Each row was made from one small tree. Brackets hold a mark, then the marks that hang from it, in alphabetical order. Every link used is in the known rows. Write each row's tree.
Known rows
[sivov gadok]: [-0.97  0.55  0.34  0.07  2.60  2.81 -3.59 -2.96  1.28  4.68  0.31  3.08
  0.83  0.09 -0.34 -0.46 -0.45 -0.49 -0.91 -1.82 -2.83  1.51  2.23 -2.58
  0.58 -1.62]
[dezu bofo]: [-1.94  0.33  0.49 -0.23  1.02  2.23 -2.36 -2.50  0.52  4.80  1.06  1.43
  0.53  1.80  0.44 -2.16 -0.07 -1.57 -0.45 -2.31 -1.99  1.68  2.11 -1.95
  0.55 -1.18]
[gadok lobep mezov [peli [bofo luguf]] [sivov zege] ziko]: [-3.68 -1.96  0.78 -2.48  4.27  0.50 -5.77 -3.68 -0.11  2.59  1.13  2.89
  0.51  1.01  1.09  0.70 -0.82 -0.20 -3.09  1.57 -1.97  2.37  6.73 -4.67
  2.46  0.28]
[gadok lobep mezov [peli [bofo luguf moga]] sivov]: [-6.33 -1.20  1.01 -0.94  3.15  0.30 -4.84 -4.14 -1.07  4.43  2.89  2.50
 -0.12  2.57  2.48 -1.41  0.27 -0.38 -1.48  1.95 -3.76  2.19  6.63 -4.24
  3.05 -1.42]
[mezov [gadok lobep sivov]]: [-2.31  2.36  1.51 -0.90  3.02  1.48 -6.29 -5.19  1.14  5.61  1.06  3.30
  2.65  1.52 -0.52 -1.26 -1.98  0.38  0.07  0.09 -4.03  1.36  3.17 -3.84
  1.01 -1.18]
[lobep gadok]: [ 0.49  2.42  0.23 -0.50  1.43  2.80 -3.22 -3.60  0.71  4.90 -0.12  2.73
  0.48  0.84 -0.19 -0.64 -0.21  0.01 -1.12 -0.67 -2.30  0.99  1.53 -2.45
  0.43 -2.65]
[dezu [bofo moga]]: [-4.25 -0.12  0.12 -0.39  0.96  2.35 -2.15 -2.79  0.54  4.88  1.94  1.05
  0.46  2.06  0.73 -1.71  1.21 -1.61  0.10 -1.67 -3.53  2.27  1.36 -2.07
  0.54 -2.09]
[peli [bofo luguf moga] [gadok mezov]]: [-3.22 -4.00  0.15  0.72  1.55  1.90 -2.99 -2.80 -0.13  2.80  1.40  3.63
  0.70  3.57  2.92 -1.88  0.97 -0.30 -0.13  0.19 -1.53  1.98  2.10 -4.11
  2.00 -2.21]
[mezov [gadok [sivov zege] ziko]]: [-1.09  0.74  0.27 -1.94  3.38  2.20 -6.80 -4.96  1.49  3.72  0.79  2.86
  2.77 -0.22 -1.62  0.81 -0.56 -0.05 -0.73  0.29 -1.97  1.88  1.84 -2.95
 -0.45 -0.19]
[mezov [gadok lobep [peli [bofo moga]] sivov]]: [-4.88  0.69  1.31 -0.17  3.83  2.27 -7.33 -5.03  0.10  5.06  2.08  3.10
  1.84  1.84  1.45 -1.95 -0.91 -1.29 -0.03  1.01 -3.82  2.62  3.82 -3.31
  1.86 -1.56]
[mezov [gadok lobep [peli bofo] [sivov zege] ziko]]: [-2.49 -0.07  1.03 -1.83  4.73  2.49 -8.19 -4.46  1.02  3.03  0.42  3.40
  2.49  0.21  0.18  0.40 -2.07 -1.00 -1.97  0.77 -2.00  2.85  3.89 -3.69
  1.37 -0.05]
[gadok lobep mezov peli [sivov zege]]: [-2.12  1.38  1.34 -2.01  4.00 -0.33 -6.24 -2.21  0.15  5.00  2.64  1.00
  0.19  0.74 -1.21  0.05  0.44 -0.60 -4.45  1.96 -3.86  1.99  7.35 -3.88
  1.70 -0.83]
[mezov [gadok sivov]]: [-1.23  1.99  0.92 -0.25  2.41  1.99 -6.09 -5.09  0.70  5.50  1.52  2.98
  2.15  1.06 -0.69 -1.84 -0.86 -0.06  0.38 -0.19 -2.14  1.11  2.36 -2.30
  0.10 -0.94]
[mezov [gadok peli sivov]]: [-0.81  2.31  1.22 -0.17  3.92  2.01 -6.98 -5.36  0.47  5.20  1.03  2.09
  0.91  0.51 -0.12 -1.95 -0.16 -0.75 -0.55  0.62 -0.89  1.58  4.02 -1.23
  0.40 -0.42]
[peli [bofo luguf moga] [gadok [sivov zege] ziko]]: [-5.76 -3.60  0.25 -1.02  2.78  3.18 -5.20 -5.21  0.16  2.28  0.80  3.21
  2.82  1.66  0.61  1.19 -0.30 -0.54  1.49  0.54 -2.48  2.64  1.78 -4.96
  1.11 -1.49]
[lobep [gadok [peli bofo]]]: [ 0.15  1.23  0.38  0.21  2.19  3.49 -4.37 -3.11 -0.34  3.99  0.14  3.06
 -0.33  0.72  1.43 -1.83 -0.65 -1.44 -2.06 -0.44 -0.40  1.75  2.87 -1.81
  1.28 -2.10]
[gadok lobep [peli [bofo luguf moga]] ziko]: [-5.74 -1.94  0.55 -1.46  4.29  2.61 -3.20 -5.42  1.16  2.43 -1.23  2.13
 -0.36  1.86  3.14 -0.57  0.55 -0.18 -0.25  0.33 -2.96  2.86  2.77 -3.12
  2.18 -0.54]
[moga [bofo luguf]]: [-2.61 -0.46  0.72 -0.52  1.42  1.81 -2.51 -4.21 -0.40  4.48  0.21  2.77
 -0.23  2.08  2.28 -0.92  0.31  0.25  0.54 -1.63 -1.50  1.54  3.07 -1.54
  1.08 -1.97]
[gadok lobep mezov [peli bofo] [sivov zege] ziko]: [-2.44 -0.87  0.62 -2.60  4.15  1.00 -6.69 -2.44  0.43  3.21  1.94  2.43
  0.94  0.02 -0.14 -0.30 -0.73 -1.19 -4.31  1.33 -2.93  2.68  6.10 -4.42
  2.04  0.48]
[luguf bofo]: [-1.33  0.04 -0.04  0.25  1.92  2.61 -2.68 -3.49 -0.17  4.60  0.67  2.60
  0.19  1.38  0.21 -2.40  0.34 -1.48 -0.06 -0.64 -1.73  1.91  1.85 -1.40
  0.34 -1.25]
[bofo luguf]: [-2.33  0.13  0.71 -0.44  1.95  1.50 -1.94 -4.66  0.71  4.20 -0.32  1.81
 -0.14  2.22  1.15 -1.44  0.93  0.76  0.49 -0.86 -1.85  0.70  2.60 -2.23
  0.85 -1.22]

Which tree is each row?
[-1.35  0.66  0.37 -1.65  1.86  0.04 -5.27 -2.03 -0.01  5.13  3.70  1.60
  1.07  0.81 -1.83 -0.47  1.02 -0.49 -2.98  0.87 -3.24  1.14  5.32 -3.55
  0.57 -1.03]
[gadok mezov [sivov zege]]
[-2.05 -0.60 -0.82 -1.95  2.89  2.31 -6.61 -2.71 -0.78  3.18  2.68  3.12
  0.63 -0.58  0.14  1.22  0.43 -1.60 -3.64  2.16 -2.02  3.05  4.21 -3.62
  1.17 -1.96]
[lobep [gadok mezov [peli [bofo moga]] [sivov zege] ziko]]
[ 1.10  1.98 -0.07 -2.06  3.69  1.92 -5.97 -4.16 -0.05  4.38  0.70  2.68
 -0.46 -1.26 -0.54 -0.12 -0.16 -0.02 -3.47  1.53 -0.78  1.72  4.28 -2.33
  0.77 -0.42]
[lobep [gadok mezov peli sivov ziko]]
[-3.68  0.56  1.26 -1.73  4.34  2.70 -5.98 -4.94  1.03  3.89  0.22  2.12
  1.00  0.10  0.35 -2.03 -1.90 -1.06 -1.40  0.06 -2.96  2.38  4.29 -3.26
  1.84  0.75]
[gadok lobep [peli bofo] sivov ziko]
[-3.88  1.21  1.80 -0.66  3.38  1.98 -5.81 -4.03 -0.01  5.04  1.61  1.97
  0.92  1.21  0.49 -2.74 -1.53 -1.53 -1.31  0.20 -3.35  1.92  5.52 -3.37
  2.18 -0.34]
[gadok lobep [peli bofo] sivov]
[-3.56 -0.85  0.11 -1.19  4.02  3.01 -7.85 -4.62  0.48  3.03  1.77  2.79
  1.99  0.13  0.39  0.09  0.26 -1.82 -0.83  1.22 -1.63  3.20  2.62 -2.42
  0.40 -0.57]
[mezov [gadok [peli [bofo moga]] [sivov zege] ziko]]
[-2.34  1.82  1.41 -1.55  3.12  1.12 -6.86 -4.15  1.01  5.14  1.66  2.96
  3.01  1.39 -1.48  0.67 -1.57  0.02 -0.91  0.56 -4.47  1.72  3.79 -4.46
  0.77 -1.78]
[mezov [gadok lobep [sivov zege]]]
[-5.45 -1.26  0.20 -0.39  0.95  1.84 -1.26 -3.99 -0.17  4.37  1.09  1.43
 -0.03  2.86  2.06 -0.55  1.28 -0.73  1.27 -1.27 -2.60  2.06  1.92 -2.31
  1.09 -2.26]
[dezu [bofo luguf moga]]
[-1.95 -1.30  0.66 -0.50  2.78  4.05 -5.77 -4.71  1.15  3.28  0.23  3.41
  2.83  0.53 -0.10 -2.24 -2.10 -0.95  0.42 -0.85 -1.31  2.05  1.21 -3.97
  0.87  0.11]
[peli bofo [gadok sivov ziko]]
[-3.40 -1.63  0.01 -1.62  4.09  1.90 -4.39 -2.62  1.41  2.79  0.77  2.06
 -0.42  1.07  2.06 -1.97  1.05 -0.74 -3.30  0.72 -3.32  3.06  3.49 -3.33
  2.18 -0.05]
[gadok lobep mezov [peli [bofo moga]] ziko]
[-1.99 -1.16  1.45  0.25  2.42  3.16 -4.17 -2.80  1.54  3.63 -0.49  3.41
  2.23  2.71  1.05 -2.63 -2.07 -0.84 -0.43 -1.46 -3.03  2.01  1.79 -4.75
  2.01 -1.63]
[peli bofo [gadok lobep]]
[-1.75  0.59  1.24 -0.94  5.02  2.03 -5.19 -2.01  1.31  4.09 -0.02  2.20
  0.39 -0.03 -0.51  2.00 -0.59 -0.94 -3.40 -0.19 -3.87  2.80  5.03 -3.39
  1.45 -2.05]
[sivov [gadok lobep peli] zege]
[-7.25 -1.61  0.85 -2.31  4.32  1.93 -5.37 -5.35  0.15  3.01  0.88  1.96
  0.96  1.14  1.23  1.50 -0.12 -0.60 -0.45  1.55 -3.95  3.09  4.78 -4.33
  1.96 -0.79]
[gadok lobep [peli [bofo luguf moga]] [sivov zege] ziko]
[-2.02 -1.44  0.98 -0.89  4.61  2.68 -5.08 -5.85  1.30  2.00 -2.49  4.08
  0.68  1.74  3.31 -0.85 -1.43  0.31 -0.49 -0.16 -0.30  2.31  2.53 -2.90
  1.93  0.15]
[mezov [gadok lobep [peli [bofo luguf]] ziko]]
[-3.36 -2.33 -0.10 -0.32  3.87  3.24 -4.67 -5.99  0.78  1.89 -1.05  3.40
  0.07  1.69  3.61 -0.94  0.77 -0.27  0.60  0.31  0.20  2.64  1.26 -1.49
  1.01 -0.52]
[mezov [gadok [peli [bofo luguf moga]] ziko]]
[ 0.25  1.87 -0.05 -1.70  1.29  0.72 -5.49 -2.08 -0.71  5.16  3.07  3.12
  1.17  0.34 -1.77  1.30 -0.22 -0.32 -3.41  1.25 -2.92  1.20  4.66 -4.04
  0.63 -2.79]
[lobep [gadok mezov [sivov zege]]]
[-0.15  2.85  0.31 -1.85  3.75  3.21 -5.79 -5.54  0.30  4.54 -0.52  2.20
 -0.03 -1.41 -0.70  0.17 -0.78 -0.18 -1.57  0.90 -1.20  1.89  3.17 -1.88
  0.47 -0.71]
[lobep [gadok peli sivov ziko]]
[-3.49 -0.99 -0.12 -0.92  2.09  0.97 -5.53 -3.13 -2.52  3.79  3.36  3.35
 -0.02  1.44  1.51  1.57  0.59 -1.05 -2.37  2.68 -1.78  2.20  6.01 -3.90
  1.99 -3.33]
[lobep [gadok mezov [peli [bofo luguf moga]] [sivov zege]]]
[-4.89 -0.53  0.61 -1.80  4.80  2.57 -8.02 -4.80  1.06  3.16  1.23  3.02
  2.48  0.61  0.51  0.81 -0.87 -1.29 -1.17  1.38 -3.49  3.54  3.22 -3.84
  1.26 -0.86]
[mezov [gadok lobep [peli [bofo moga]] [sivov zege] ziko]]
[-3.98 -0.50  0.27 -0.37  2.47  1.18 -5.59 -2.84 -0.87  4.82  4.25  1.74
 -0.11  1.19  1.11 -3.14  1.45 -1.94 -2.12  1.42 -2.59  2.07  5.49 -2.56
  1.59 -0.86]
[gadok mezov [peli [bofo moga]] sivov]
[-2.46 -0.31  0.74 -2.04  4.09  1.36 -6.20 -3.44  0.67  3.70  1.37  2.63
  0.59  0.23  0.69 -2.36 -1.17 -0.91 -3.43  0.88 -2.54  2.32  5.41 -3.79
  2.19  0.93]
[gadok lobep mezov [peli bofo] sivov ziko]
[-1.96 -2.42  0.66 -1.97  3.37  1.83 -6.74 -2.22  1.11  2.77  1.38  3.83
  3.07  1.05 -0.56  0.00 -2.24 -0.65 -2.93  0.51 -3.34  2.63  3.56 -6.38
  1.88 -0.50]
[peli bofo [gadok lobep mezov [sivov zege] ziko]]
[ 0.16 -0.90 -0.26 -0.66  2.61  1.05 -4.35 -0.37  0.64  3.92  2.12  3.30
  0.69  0.14 -0.72  1.36  0.42 -0.72 -3.88 -0.57 -2.81  1.87  4.14 -3.55
  0.69 -1.96]
[sivov [gadok mezov] zege]
[-2.02  0.01 -0.69 -1.40  2.90  2.60 -6.05 -3.84 -0.74  3.82  2.24  3.39
  0.04 -0.36  1.03 -0.50  0.02 -1.30 -2.72  1.82 -1.76  2.64  3.56 -3.01
  1.45 -1.27]
[lobep [gadok mezov [peli [bofo moga]] sivov ziko]]
[-1.00 -0.08 -0.15 -2.73  2.81  0.76 -5.40 -2.90  0.99  3.86  2.26  1.83
  1.32 -0.34 -1.81  0.23  0.69 -0.05 -2.90  0.82 -2.71  1.53  3.93 -3.52
  0.25  0.22]
[gadok mezov [sivov zege] ziko]
[-1.38 -0.83  0.88 -2.52  4.07  1.35 -6.41 -2.89  1.70  3.38  0.69  2.73
  2.50  0.65 -1.69  1.11 -1.19  0.23 -2.99  1.04 -3.76  2.45  3.76 -5.80
  1.17 -0.60]
[peli [gadok lobep mezov [sivov zege] ziko]]
[-1.01  0.56 -0.05 -2.18  2.71  1.22 -4.76 -3.97  1.08  4.37  1.74  2.01
  0.82 -0.32 -1.07 -1.62  0.24  0.21 -1.97  0.30 -2.63  1.24  3.36 -2.95
  0.54  0.71]
[gadok mezov sivov ziko]
